What can hang from each mark:
Q: A
T: D X
B: H M T
U: F
A: F
X: H M Q
F: A X
M: B

Known rows, with every way that one mark hangs from another:
T{X}: [-46.3 -31.7   5.0 -32.6  18.6 -14.2 -26.7  53.4 -29.0  16.7 -33.6   3.9
  17.2   9.0   3.6   4.3  35.9  12.0  24.6   4.3]
Q{A{F{X}}}: [-60.5 -18.4   1.0   0.2  15.7 -14.6  -5.8  43.9 -34.8  50.9 -13.5  12.2
  38.4   9.3  15.9   0.8  35.0  14.7   3.9   9.3]
A{F{X}}: [-64.7 -22.4  11.3   1.9  19.7 -13.7  -6.5  46.7 -34.6  30.3 -26.7   5.7
  26.4  12.1  11.6  -1.9  11.9  17.0  13.7  -3.8]
Q{A{F{X{M}}}}: [-59.4 -14.8  16.2  -5.7  -1.1  -7.3  -3.2  34.5 -33.7  49.2 -22.9  18.2
  57.7  11.7  16.9  -5.2  45.4  32.6  14.3  20.8]
T{D X{M{B} Q{A}}}: [-35.8 -13.5   2.1 -38.2  -9.3   8.6 -10.8  36.9  -0.7  49.0 -29.1  34.7
  46.8   4.6   7.4  -1.6  68.1  26.5  44.6  34.5]
A{F{X{H M Q}}}: [-46.4   4.2  35.8  -1.0  10.2  18.7  -4.2  36.2 -33.6  28.5 -33.4  24.5
  43.2   5.3   7.4   6.8  -5.7  49.6  42.2 -17.7]
A{F{X{M}}}: [-58.3 -17.4  27.1  -1.3   8.2  -7.9  -3.4  39.6 -31.3  27.6 -36.8   9.7
  48.4  12.4   8.6 -10.4  19.1  35.4  21.1  11.7]
F{A X{H M Q}}: [-19.6   4.4  20.2   6.2  -4.1   9.4 -21.0  31.8 -10.8  40.3 -25.4   8.2
  38.5  15.5 -26.7   7.4  13.2  46.4  69.1 -11.0]
B{H M T}: [-20.4   3.0  26.9 -17.7   7.1 -20.7 -11.9  26.7 -10.2  57.3 -27.9  22.3
  42.8  37.0  24.9  -4.3  17.9  33.9   9.1  36.2]
Q{A{F}}: [-63.2 -28.9   1.6 -16.6   7.3 -21.1 -12.2  50.2 -41.9  43.9 -19.8  22.5
  39.3  10.2  26.4   6.0  33.6  15.5 -21.3   9.8]
A{F{X{H M{B} Q}}}: [-48.0  11.7  33.2   8.6  13.3  19.0  -3.4  44.1 -28.2  41.7 -30.9  41.7
  47.9  18.1   1.5  -7.8  -4.0  63.8  42.5 -15.1]
X{H M{B{T}} Q{A{F}}}: [-40.7  25.4  29.1 -18.2   0.6  11.4  -5.3  20.6 -27.3  59.6 -17.6  67.5
  57.0  25.8  22.5  -4.4  19.6  64.8   6.8  17.2]
U{F{X}}: [-52.7 -35.7   0.1   0.0   4.6  -9.2 -26.1  47.6 -34.6  34.2 -28.8   3.3
  25.3   9.6  -0.8 -11.9  30.2  15.3  39.2  -6.5]
M{B{T{X}}}: [-41.0  -7.9  11.0 -27.3  16.9 -19.7 -22.8  33.5 -13.2  37.9 -26.6  28.8
  13.9  32.7   0.6 -11.3  39.3  27.7  26.1  20.7]
B{H M T{D X}}: [-18.6 -10.0   6.9 -38.6   6.6 -10.5  -6.2   9.4  15.9  59.9 -28.0  14.2
  44.3  27.9  33.1   5.3  42.8  14.0  28.2  48.4]
M{B}: [-45.8 -21.9   8.9  -8.8  17.9 -22.6 -25.7  68.6 -28.2  28.3 -28.6  23.0
  25.7  28.8  -2.6  -8.9  16.9  27.9  13.2   1.1]
U{F{X{H M}}}: [-45.6 -20.1  12.2  -5.4   3.9   7.2 -25.4  41.1 -31.4  30.9 -26.8  15.3
  54.1  22.3  -2.0  -8.0  25.7  39.4  56.0  -9.2]
B{H T{D X{M}}}: [-26.8 -26.8  10.2 -41.7  -5.1  -3.8  -4.4  13.6   1.7  46.2 -49.7  14.1
  47.0  32.5  21.7  -4.2  58.7  16.3  27.9  48.7]

Rows:
[-46.7  -8.4  12.1  -0.6 -18.3  12.3 -22.3  42.9 -26.8  62.0 -26.5  40.9
  47.6   6.5  -3.2 -21.9  55.3  48.5  58.0  15.4] -> U{F{X{M{B} Q{A}}}}
[-12.3  28.7  30.3   7.8  -5.6   9.6 -24.1  12.3   4.4  63.1 -14.8  32.6
  35.8  35.6 -26.1 -11.4  17.6  63.3  68.7   4.7] -> F{A X{H M{B{T}} Q}}
[-23.6  -5.9  25.9   7.5 -18.7  -0.6 -25.2  30.3  -8.4  38.8 -35.4  -2.1
  29.3   6.4 -27.8  -4.2  28.1  38.0  63.1   6.5] -> F{A X{M Q}}
[-16.8   7.4  30.0 -16.0 -16.7   0.8  -9.2  29.1 -18.6  74.4 -39.7  54.3
  44.3  33.6  11.7 -13.4  55.5  55.8  20.8  42.9] -> X{M{B{H T}} Q{A}}
[-26.2 -27.5   9.6 -33.6  -7.8  10.1 -12.8  41.6   1.8  46.5 -54.0  28.6
  42.3  15.9   5.5  -3.6  45.2  33.6  53.2  23.8] -> T{D X{M{B{H}} Q}}
[-47.3  -1.9  23.4 -21.7  -1.8  13.2  -4.8  38.7 -40.2  39.5 -25.8  40.4
  53.3   1.6  23.7  14.4  13.1  48.0   5.8   2.0] -> X{H M Q{A{F}}}
[-36.3  -5.0  33.5 -12.2  -3.0  -2.5 -17.6  55.7 -27.5  26.4 -45.6  31.8
  33.2  15.3  -4.5 -13.2  15.0  51.0  35.2   9.4] -> X{M{B} Q}
[-46.8   4.0  22.2 -14.9  -0.6  12.1 -10.3  47.7 -33.8  52.3 -22.4  59.8
  58.6  12.3  16.8   1.8  17.2  60.6  11.7  -1.7] -> X{H M{B} Q{A{F}}}
[-28.8  -8.6  23.5 -43.6  -8.6   9.1  -5.2   7.1   0.2  24.4 -45.0  18.8
  30.4   7.1  17.5   3.6  40.5  17.6  39.1  37.2] -> B{T{D X{M Q}}}
[-25.2  -9.8  -6.6 -35.9   0.0   1.0  -6.4  19.4   5.3  75.0 -26.6  42.8
  32.3  19.9  17.5  -0.8  69.9  15.8  23.4  38.7] -> M{B{H T{D X{Q{A}}}}}
[-41.3 -24.2   3.0 -37.6  12.6 -13.8  -9.8  17.9  -2.6  30.0 -27.3   4.6
  24.2  21.7  17.2   4.7  43.8  -3.8  17.3  31.0] -> B{T{D X}}
[-29.5 -11.2  14.8 -45.0  11.2   5.8  -8.5   8.8   1.9  25.6 -25.6  18.7
  50.3  30.5  14.2   8.0  35.4  21.2  33.0  25.7] -> B{T{D X{H M}}}
[-19.1  -7.1  19.1  14.0 -22.9   5.2 -24.8  43.1   0.5  71.5 -40.8  16.8
  36.8  22.9 -30.5 -13.0  38.2  56.7  70.9   7.2] -> F{A X{M{B{H}} Q}}
[-53.5  -2.5  37.7   9.0   1.6   8.1  -3.2  46.3 -26.6  39.3 -41.7  31.2
  36.8   6.0   1.4 -16.4   8.8  53.9  38.9   6.4] -> A{F{X{M{B} Q}}}
[-48.7 -25.1  11.2  -0.9   0.3   5.1 -23.9  44.2 -37.4  32.9 -33.2  10.1
  17.4  -7.6  -3.5  -7.4  21.2  18.2  49.4  -9.7] -> U{F{X{Q}}}
[-50.3  -1.9  19.2   4.9  26.5   9.4  -5.4  43.5 -36.6  31.1 -22.6  19.3
  25.6   2.1   8.0  11.3 -14.4  31.6  25.5 -28.3] -> A{F{X{H Q}}}
[-21.9   5.8  24.1  -3.1   9.0  15.2  -8.2  35.4 -28.7  41.7 -22.1  25.5
  50.8  13.9  -7.8   7.2  31.5  44.5  45.7   1.7] -> F{X{H M Q{A}}}
[-56.4 -17.2  10.8 -18.5   2.3  -5.0  -8.7  47.1 -42.2  40.6 -23.9  28.5
  28.1  -7.7  22.7   9.7  24.1  18.3  -7.8   7.0] -> X{Q{A{F}}}
[-20.6  -7.8  30.0 -18.3 -11.5   1.2  -1.4  23.2  -0.4  55.6 -48.8  41.2
  44.4  35.8  17.1 -14.1  31.5  39.0  24.5  35.6] -> X{M{B{H T{D}}} Q}
[-56.9 -11.2  14.1   1.3   2.1  -6.4  -4.3  43.4 -26.4  60.5 -19.3  35.1
  61.5  25.0   8.4 -15.7  46.2  44.7  20.3  19.2] -> Q{A{F{X{M{B}}}}}
[-35.4  13.4  14.0 -37.4  -4.1   6.0  -4.2   8.1 -14.5  81.9 -20.8  41.5
  39.5   0.9  38.1   8.4  41.4  39.3  15.8  42.8] -> B{H M T{X{Q{A{F}}}}}
